What can hang from each mark:
K681: K295 K367
K756: K567
K901: K295 K367 K895
K482: K295 K895
K567: K295 K756
K295: K482 K567 K886 K901
K886: K295
K367: K681 K901
K895: K482

Each row was made from one small tree. Brackets hold a mark, then the marks that hang from it, in the order of their numbers. Every link used is in the known rows. Write each row's tree.
Known rows:
[K756 [K567 [K295 K482 K886 [K901 [K367 K681] K895]]]]: [ 1.14  0.87 -0.37 -0.15 -1.41 -1.07  0.63  0.31 -1.17 -0.25 -1.07 -1.64
 -0.03 -1.75  1.21 -0.80 -1.35  2.88  2.40  1.63  0.00 -1.85  1.62  1.72
  1.59]
[K901 [K295 K567 K886] K367 [K895 K482]]: [ 2.85  1.30 -0.48 -0.79 -2.13 -0.28  1.13  1.53 -2.00 -2.49 -1.37 -0.81
  0.44 -1.56  1.55  0.21 -1.61  1.95  2.23  0.76  1.16 -2.17  1.16  1.52
 -1.13]
[K901 [K295 [K567 K756] K886] K367 [K895 K482]]: [ 2.44  1.32 -1.00 -1.12 -1.50 -0.22  0.70  1.38 -2.43 -3.44 -0.63 -0.29
  0.32 -1.02  1.17 -0.49 -1.90  2.37  1.68  0.33  1.51 -1.60  0.63  2.00
 -1.58]
[K367 K681 [K901 [K295 K482 K567 K886] K895]]: [ 1.60  1.07  0.22  0.75 -0.75 -0.22  1.20 -0.62 -0.74 -1.76 -0.67 -0.65
 -0.48 -1.70  0.50 -0.63  0.22  1.12  1.89  1.84 -1.96  0.22  2.67  0.07
 -0.46]
[K567 K756]: [-0.20 -0.61  0.48 -0.35 -3.08 -2.23 -1.61 -0.78 -0.84 -1.93 -1.80  2.20
  0.50 -0.81  0.02 -2.18 -2.88  2.52 -2.51 -0.97 -0.26 -1.72  1.69  3.74
  1.01]
[K886 [K295 K482 [K567 K756] [K901 [K367 K681] K895]]]: [ 3.58  1.47 -0.07  0.28 -1.39 -1.30 -0.30 -0.69 -3.40 -1.34  0.62  0.13
  0.00 -1.80  0.75 -1.61  1.43  1.43  1.47  1.12  0.75 -2.89  1.73  2.06
  0.80]
[K681 [K367 K901]]: [-0.49 -0.86  0.87  1.97 -3.63 -1.91 -0.90  0.42  0.22 -0.58 -3.15  0.86
 -0.04 -1.83  0.07 -0.31 -0.43  1.59 -0.85 -0.10  0.25 -1.63  2.46  3.15
  1.71]
[K367 K681 [K901 [K295 K482 K567]]]: [ 0.73  0.85  0.90  0.93 -1.82 -1.39 -0.08 -1.43 -0.40 -0.50 -0.74 -0.02
 -0.43 -2.19  0.61  0.11  0.71  1.04  1.03  1.79 -2.19 -0.68  2.97  0.53
  0.95]
[K482 [K295 K886 [K901 K367]] K895]: [-1.51 -1.25  0.50 -1.61 -3.53 -1.08 -0.04 -0.15 -1.41 -0.15 -2.42 -0.49
  1.22 -2.18  0.27 -1.41 -0.08  0.77 -0.80 -0.26  0.77 -3.36  1.87  2.03
 -0.64]
[K367 [K681 K295] K901]: [-1.01 -0.64  1.20  0.74 -3.84 -1.73 -0.34 -1.01  0.07 -0.91 -2.35  0.90
 -0.06 -2.25 -0.19 -0.81  0.05  0.70 -1.19  0.45 -2.29 -0.88  3.07  0.66
  1.59]
[K901 K367 K895]: [ 1.54  0.49  0.67  0.24 -3.38 -1.57  0.64  1.27 -0.54 -2.70 -2.81  1.35
  0.05 -1.37  1.11 -0.23 -2.25  1.24  0.69 -0.11  0.69 -2.55  1.70  2.83
  0.56]
[K901 [K295 K482 K886] [K367 K681] K895]: [ 2.26  1.17 -0.92  0.60 -1.51 -0.66  1.92  1.17 -2.20 -2.12 -1.27 -0.83
  0.23 -1.36  1.11  0.20 -1.03  0.96  2.04  0.87 -0.53 -1.02  1.59  1.26
 -0.87]
[K756 [K567 [K295 K482]]]: [-0.15  0.44  0.05  0.15 -2.92 -1.94 -0.81 -0.15 -0.66 -0.19 -1.82 -1.25
  0.32 -1.66  1.07 -1.01 -2.99  2.97  0.61  0.69 -0.50 -2.13  2.22  2.63
  2.65]
[K295 K567 K886]: [ 1.20  0.90  1.35 -1.11 -2.81 -1.15 -0.30  0.02 -0.25  0.59 -2.17 -0.14
  0.33 -1.84  0.98 -0.43 -2.23  2.45  0.23  0.41 -0.89 -1.75  1.21  2.52
  0.78]
[K886 [K295 [K482 K895] K567]]: [ 1.42  0.10  0.41  0.41 -3.01 -1.32 -0.70 -1.27 -2.29  0.08 -1.07 -0.87
  0.63 -2.15  0.90 -1.42 -0.03  1.02 -0.11  0.23 -0.55 -3.33  2.55  2.48
  1.28]
[K295 [K482 K895] [K567 K756] K886 [K901 K367]]: [ 0.81  0.78 -0.25 -1.57  0.11 -0.55 -0.23 -1.23 -1.65  0.88  0.51 -0.35
  0.50 -1.58  1.18 -0.46  0.20  2.65  1.71  1.56  0.59 -2.21 -0.34  3.36
 -0.47]
[K367 [K681 [K295 K482 K886 K901]]]: [ 0.39 -0.73  0.26  0.33 -3.39 -1.46  0.10 -1.35 -1.24  1.12 -1.60  0.21
  0.75 -2.12  0.49 -1.01 -0.02  1.19 -0.55  0.92 -2.34 -1.90  1.99  1.10
  1.21]
[K756 [K567 [K295 K482 K901]]]: [ 0.21  0.40  0.33 -0.08 -2.35 -2.05 -0.96 -0.38 -0.97  0.36 -1.44 -0.94
  0.47 -1.87  1.18 -1.36 -2.20  3.24  0.78  1.37  0.15 -2.67  2.31  2.36
  2.71]
[K567 [K295 K886 [K901 K367]] K756]: [-0.12  0.52 -0.30 -1.60  0.21 -2.10 -1.28  0.89 -2.96 -1.38 -1.37  0.48
  0.60 -1.57  0.57 -2.26 -1.88  3.18 -2.02 -0.67  1.81 -1.60  1.13  3.07
  0.78]
[K367 K681 [K901 [K295 K482 [K567 K756] K886] K895]]: [ 1.25  1.09 -0.19  0.50 -0.22 -0.18  0.81 -0.77 -1.07 -2.52 -0.06 -0.21
 -0.57 -1.32  0.21 -1.21 -0.02  1.47  1.42  1.47 -1.66  0.70  2.22  0.46
 -0.78]
[K901 [K367 [K681 K295]] K895]: [ 0.44  0.16  0.37  0.76 -4.34 -1.21  1.34  1.03 -0.78 -2.76 -2.62  1.36
 -0.30 -1.75  1.06  0.14 -1.30  0.24  0.82 -0.10 -0.55 -2.21  1.56  1.36
  0.56]
[K756 [K567 [K295 K901]]]: [-0.37  0.27  0.92 -0.43 -3.02 -2.10 -1.08  0.26 -0.65 -0.27 -2.14 -0.27
  0.29 -1.94  1.13 -1.53 -2.79  3.21  0.12  0.85  0.60 -2.82  2.49  2.02
  2.66]
[K901 [K295 K482 [K567 K756]] K367]: [ 0.98  2.38 -0.10 -0.46 -1.90 -1.93 -0.83  0.84 -2.37 -1.34 -0.44 -0.06
  0.39 -1.51  1.38  0.72 -1.77  1.99  1.22  0.65  0.90 -1.93  0.69  2.96
  0.42]

Which tree is each row?
[-1.23 -0.70 -1.01 -0.11  0.07 -1.74 -0.64 -1.21 -2.53 -1.24 -0.38  0.93
  0.04 -1.71  1.15 -1.60 -0.10  1.80 -1.10 -0.11  0.44 -2.35  1.23  2.67
  0.83]	[K567 [K295 [K482 K895] [K901 [K367 K681]]] K756]
[ 2.43  0.69 -0.26  0.48 -3.21 -0.47  1.55  0.34 -1.32 -2.89 -1.04  0.53
 -0.52 -1.85  1.88  0.90 -0.23  0.80  2.64  0.96 -0.02 -2.67  1.60  0.55
 -0.52]	[K901 [K295 K567] [K367 K681] [K895 K482]]
[-2.71 -0.23 -0.96  0.95 -2.40 -0.19 -0.54  0.39 -1.32 -0.39 -1.27 -1.16
  0.30 -1.73 -0.01 -0.57 -0.29  1.56  0.08  0.07 -0.06 -0.44  0.21  2.70
 -0.02]	[K681 [K295 [K482 K895] [K567 K756] K886] [K367 K901]]
[ 0.29  0.06  1.19 -0.98 -4.40 -2.52 -1.10  0.20 -1.53 -0.38 -2.31  0.60
  1.09 -2.28  0.28 -0.99 -0.24  1.01 -0.66  0.07  0.90 -3.63  2.50  2.29
  1.08]	[K482 [K295 [K901 K367]]]
[ 0.72  1.54  0.34 -0.61 -0.35 -1.29 -1.12 -0.26 -1.50 -1.01 -0.58 -0.84
  0.57 -1.48 -0.02 -1.21 -1.23  2.59 -0.04  1.15 -0.33  0.09  2.17  2.10
  0.10]	[K367 [K901 [K295 K482 [K567 K756] K886]]]
[ 2.45  0.16 -0.38 -0.81 -3.58 -0.60  0.89  0.46 -1.14 -2.19 -1.71 -0.37
  0.44 -1.67  0.77 -0.24 -0.43  1.23  1.74  0.06  0.51 -2.83  1.33  2.22
 -0.48]	[K901 K367 [K895 [K482 [K295 K567 K886]]]]
[ 0.45  1.29  0.73 -2.29 -2.76 -1.55 -1.09  0.45 -2.06 -0.46 -0.97 -0.18
  0.78 -1.91  0.13 -1.23 -0.35  1.98  0.26  0.19  1.21 -2.41  0.82  2.41
 -0.09]	[K482 [K295 [K567 K756] K886 [K901 K367]]]
[ 1.32 -1.01 -0.42 -1.39 -3.83 -1.05 -0.96 -1.64 -1.27 -0.53 -1.04 -0.32
  1.03 -1.61 -0.07 -1.68 -0.41  2.18 -0.76 -0.39 -0.77 -2.49  1.65  2.61
  0.02]	[K895 [K482 [K295 [K567 K756] K886]]]
[ 0.14  1.37  0.98 -0.97 -1.03 -1.38 -1.24  0.38 -1.19 -1.64 -1.33 -0.21
  0.39 -1.53 -0.06 -1.39 -1.77  2.61 -0.70  0.60  0.13 -0.07  2.29  1.83
  0.06]	[K367 [K901 [K295 [K567 K756] K886]]]
[ 2.85  1.06  0.62  0.37 -3.06 -1.89 -1.13 -0.83 -2.59  0.30 -0.98 -0.88
  0.71 -2.13  0.69 -1.28 -0.18  1.46  0.01  0.46 -0.51 -3.05  2.66  2.64
  1.89]	[K886 [K295 K482 K567]]
[ 2.46  0.92 -1.12 -0.47 -1.67  0.10  1.50  0.55 -2.01 -3.27 -0.24  0.00
 -0.33 -1.21  1.20 -0.04 -0.59  1.74  2.20  0.54  0.24 -1.32  0.65  1.07
 -1.61]	[K901 [K295 [K567 K756] K886] [K367 K681] [K895 K482]]
[ 1.11  2.33  0.82 -1.22 -2.47 -1.53 -0.11  2.11 -1.87 -0.69 -2.08 -0.82
  0.52 -2.00  1.41  0.95 -2.24  2.01  1.08  0.47  1.05 -1.90  1.07  2.10
  0.14]	[K901 [K295 K567 K886] K367]
[-1.98  0.03  0.68  1.47 -5.93 -1.55 -0.77  1.57 -0.82 -0.27 -3.25  0.63
  0.16 -2.26  1.06  0.35 -1.78  0.99 -0.32 -0.52  0.26 -2.72  0.86  2.34
  1.70]	[K681 [K295 K567] K367]
[-1.99 -1.00 -1.18  0.00 -0.67 -1.72 -1.11 -1.09 -2.23 -1.86 -1.18  0.59
  0.41 -1.22  0.80 -2.44 -2.33  2.08 -2.49 -1.19 -0.22 -1.70  1.60  3.31
  0.81]	[K567 [K295 [K482 K895]] K756]
[-1.07  0.66 -0.23 -1.40 -1.99 -0.84 -0.57 -0.17 -2.27  0.33 -0.51 -0.45
  1.03 -1.92  0.94 -0.75 -0.89  1.96  0.43  0.87  0.41 -2.17 -0.12  2.42
  0.02]	[K681 [K295 [K482 K895] [K567 K756] K886 [K901 K367]]]
[-1.45 -0.39  0.73  0.84 -3.08 -0.84  0.16 -1.96  0.15 -0.21 -1.20  0.10
 -0.36 -2.44  0.45 -0.07  0.93  0.33  0.46  1.24 -2.77 -1.05  2.27  0.57
  1.09]	[K367 [K681 [K295 [K482 K895] K567]] K901]
[-1.12  0.76  0.50 -1.36 -3.68 -1.27 -1.11  0.70 -1.59 -0.88 -1.95  0.27
  0.81 -1.61  0.39 -1.46 -3.12  2.25 -1.32 -0.54 -0.42 -1.25  0.62  2.27
  0.55]	[K681 [K295 [K567 K756] K886]]
[-0.81 -0.22 -1.27 -1.14  1.08 -1.43 -0.76 -0.34 -3.14 -0.76 -0.55 -0.34
  0.75 -1.51  0.82 -2.11 -1.03  2.70 -1.32 -0.22  1.16 -1.72  0.80  3.25
  0.19]	[K567 [K295 [K482 K895] K886 [K901 K367]] K756]
[ 2.91  0.31  0.07 -0.27 -1.00 -1.61  0.33 -1.17 -1.45  2.06 -0.76 -0.49
  0.79 -2.00  0.77 -0.02  1.09  2.13  1.30  1.91 -0.93 -2.15  1.37  2.61
  0.95]	[K295 K482 K886 [K901 [K367 K681]]]
[ 1.94  1.66 -0.23 -0.05 -1.47 -0.35  0.85  0.92 -2.04 -1.79 -1.21 -0.95
  0.56 -1.29  1.35 -1.04 -2.77  1.83  1.59  1.07 -0.33 -1.13  1.70  1.33
 -0.86]	[K901 [K295 K482 K567 K886] K895]
[ 0.99  0.54 -1.44 -0.50  1.23 -1.25  0.13  0.01 -3.20 -1.81 -0.21  0.05
  0.17 -1.28  0.75 -2.22 -0.67  2.50 -0.22  0.15  0.62 -1.06  0.94  2.42
  0.17]	[K567 [K295 K482 K886 [K901 [K367 K681] K895]] K756]
[-0.53 -0.87 -0.37 -0.46 -0.11 -1.38 -0.30 -0.80 -2.24  0.80 -1.80 -0.86
  1.01 -2.18  1.25 -2.00 -1.02  2.11 -1.26  0.38 -0.12 -2.45  2.24  2.17
  0.89]	[K567 [K295 [K482 K895] K886 K901]]
[-0.35  0.33 -0.23 -0.74 -1.52 -1.24 -0.16  0.13 -1.16  0.56 -1.37 -1.93
  0.53 -1.88  1.24 -0.81 -1.80  3.12  1.39  1.26  0.63 -2.43  1.49  2.51
  1.64]	[K756 [K567 [K295 [K482 K895] K886 [K901 K367]]]]
[ 1.99 -0.85 -0.21 -0.49 -3.84 -0.42  0.50 -0.65 -0.87 -2.05 -1.84  0.01
  0.62 -1.49  0.48 -1.79 -1.16  1.44  0.41 -0.02 -0.57 -2.54  2.19  1.70
 -0.44]	[K901 [K895 [K482 [K295 K567 K886]]]]
[-1.01 -0.66 -0.05 -0.16 -2.75 -0.62  0.15 -1.83 -1.19  0.45 -0.61  0.48
  0.19 -1.96  0.80 -1.04  0.04  1.22 -0.02  0.86 -2.05 -1.82  0.91  1.10
  0.32]	[K367 [K681 [K295 [K482 K895] [K567 K756] K886 K901]]]
[ 0.16  1.32  0.49 -1.24 -2.08 -1.35 -0.94  0.86 -1.94 -1.48 -1.46  0.04
  0.62 -1.30  0.73 -1.28 -3.26  2.67 -0.80 -0.08  0.30 -1.09  1.33  2.09
 -0.29]	[K901 [K295 [K567 K756] K886]]
[ 2.66  0.26 -0.86 -0.45 -2.26 -0.65  1.04  1.48 -2.25 -2.76 -1.97 -0.61
  0.94 -1.26  0.96 -0.53 -1.86  1.93  0.82  0.22  1.10 -2.05  1.87  1.84
 -1.12]	[K901 [K295 K886] K367 [K895 K482]]
[ 0.95  1.57 -0.29 -0.81 -1.29 -1.24 -0.80  0.09 -2.38 -0.65 -0.52 -0.77
  0.85 -1.23  0.77 -1.04 -2.56  2.66  0.02  0.56 -0.37 -0.88  1.17  2.47
 -0.23]	[K901 [K295 K482 [K567 K756] K886]]
[ 1.49 -1.88 -0.33 -0.91 -4.44 -1.41 -0.65 -1.55 -1.13 -0.02 -2.10 -0.56
  1.52 -1.79 -0.23 -1.72 -0.39  1.81 -1.41 -0.48 -1.09 -2.88  2.65  2.47
  0.39]	[K895 [K482 [K295 K886]]]
[ 1.51  0.54 -0.08 -0.64 -0.76 -0.33 -0.22 -0.08 -1.30 -3.09 -0.75 -0.17
  0.31 -1.17  0.06 -2.00 -1.24  2.56  0.21  0.82  0.25 -0.26  2.41  1.35
 -0.97]	[K367 [K901 [K295 [K567 K756] K886] [K895 K482]]]
